In the rows, zero is written as 128.
Known rows, with every step that occurs:
a-w-d-r-b-k: [122  89 127 114 137 133 136   4  94 179 159  96 106  76 110 117  89 146
  91]
d-g-b-w-a: [111 130 167 106  82 131 111 115 109  76 127  93 148  78 122 129 136 136
  98]
d-g: [ 99 147 132 116 132 161 102  93 143 112 114  93 161 101 137 116 109 137
 108]
w-b: [146 141 142 121 132 161 100  78 162 141  92  84 120 132 107 128 120 113
 131]
r-f: [ 90 129 102 169 155 174 167  93 117 108 146 109 144 149 148 137 126  89
 105]
a-w-d-r-f: [116 108 123 129 149 161 121  13  86 178 158  82  76 118 108 126  82 119
 134]
b-w-a: [130 124 106 117 115 151 102  82 133  87 120  89 161 111 115 109 146 146
 108]
b-w-d-r-f: [ 93 138 108 137 151 151 105  76 112  82 135  52 131 119 109 106 102 127
  93]
k-b: [144 132 115 132 178 184 103  87 173 112  91 155 144 130 136 127 128 129
 107]
k-b-g-d-r-f: [126 140 122 142 166 125 110  99 152  57 135 146 114 124 120 147 132 116
 112]
g-b-w: [152 120 146 120 104 139 150 123 133  63 135  93 157 108 110 135 149 124
  83]
r-b-w: [105 125  95 143 135 138 168 108 123  86 129  89 197  81 122 118 128 145
  66]
g-d-w: [149 138 147 131 107 115 109 103 122  77 147  99 154  90  79  97 147 199
 148]
r-b: [113 120 103 152 139 140 181  86 113 119 132 117 184  92 134 122 127 141
  90]
g-d-r: [148 142 148 115 152 113  99  75 123  51 155  91 137 124  87  88 108 152
 140]
k-b-g-d-r: [151 141 125 121 162 122  92  92 170  60 121 147 122 115 111 137 133 138
 116]
b-g-d-r: [149 143 120 114 125  87 117  80 148  49 158  96 131 112  99 131 134 142
 126]
g-b: [160 114 154 129 108 141 164 100 125  92 138 121 142 119 122 139 148 117
 108]
d-w: [126 137 118 132 105 143 119  77 127 108 131 110 158 107 107  90 151 177
 132]
b-g-d-r-f: [125 142 117 135 131  91 135  88 130  46 172  95 123 121 109 141 134 119
 121]

Rows:
[162 122 148  92 115 116  95  39 141 148 144  78  74 106  75 145 103 120
 146]  a-w-b-g-d-r
[145 135  98 132 158 156 112  92 189  99  99 157 135 119 137 156 147 124
 101]  k-b-g
[111 136 162 108  98 139 119 129 128  68 126  81 158  81 123 132 126 131
  82]  d-g-b-w
[133 133 112 132 171 183  81  99 167 108  81 115 136 103 117 130 122 149
  89]  k-b-w-d
[168 117 144 100 109 130 107  58 152 166 134  80  84  99  79 165 117 125
 143]  a-w-b-g-d
[109 117 174 109  95 127 138 105 131  90 138 115 160  72 142 132 133 128
  57]  d-g-b-k
[119 127 166 130 109 146 113  87 105 139 114  83 115  76 121 141 114 152
 115]  w-d-g-b
[159 115 127 102 111 148 113  45 157 184 124  86  86 109  97 165 116 110
 133]  a-w-b-g
[135 137 107 124 172 182  90 110 182  81  88 129 157 118 123 124 130 134
  82]  k-b-w
[126 128 149 117  87 126 103  73 146 125 120 103 142  91  98  95 152 163
 101]  d-w-b-k
[154 130 129 129 117 116  91  96 150  83 116 161 120  90 105 139 168 173
 137]  k-b-g-d-w-a
[128 126 127 128  80 132 107  57  96 119 132 126 142 101 106  83 166 185
 157]  d-w-a
[118 140 112 117 146 148  86  69 130  84 124  53 137 109 100  97 103 149
  97]  b-w-d-r
[100 130 113 121 136 110 129  54  86  63 150  97 160 105 113  75 112 137
  99]  d-r-b-w-a
[113 140 125 124 165 181  65 107 163 105  78 107 138  88 122 129 113 152
  86]  k-b-w-d-g
[117 134 170 115 102 140 129 111 121  93 127 103 147  90 132 133 124 125
 102]  d-g-b
[128 123 107 150 117  90 182 108 124  86 151 111 170  69 116 152 145 154
  96]  r-b-g-d
[137 127 112 122 153 174  82  92 158  90  91 142 145 113 123 120 141 141
 101]  k-b-w-a
[104 138 136 130 134 162  91  73 122 153 104  75 125  84 126 127 100 160
 120]  w-d-g
[155 150 152 109 117  97  89  81 159  90 122  76  98 116  82 138 123 121
 140]  w-b-g-d-r
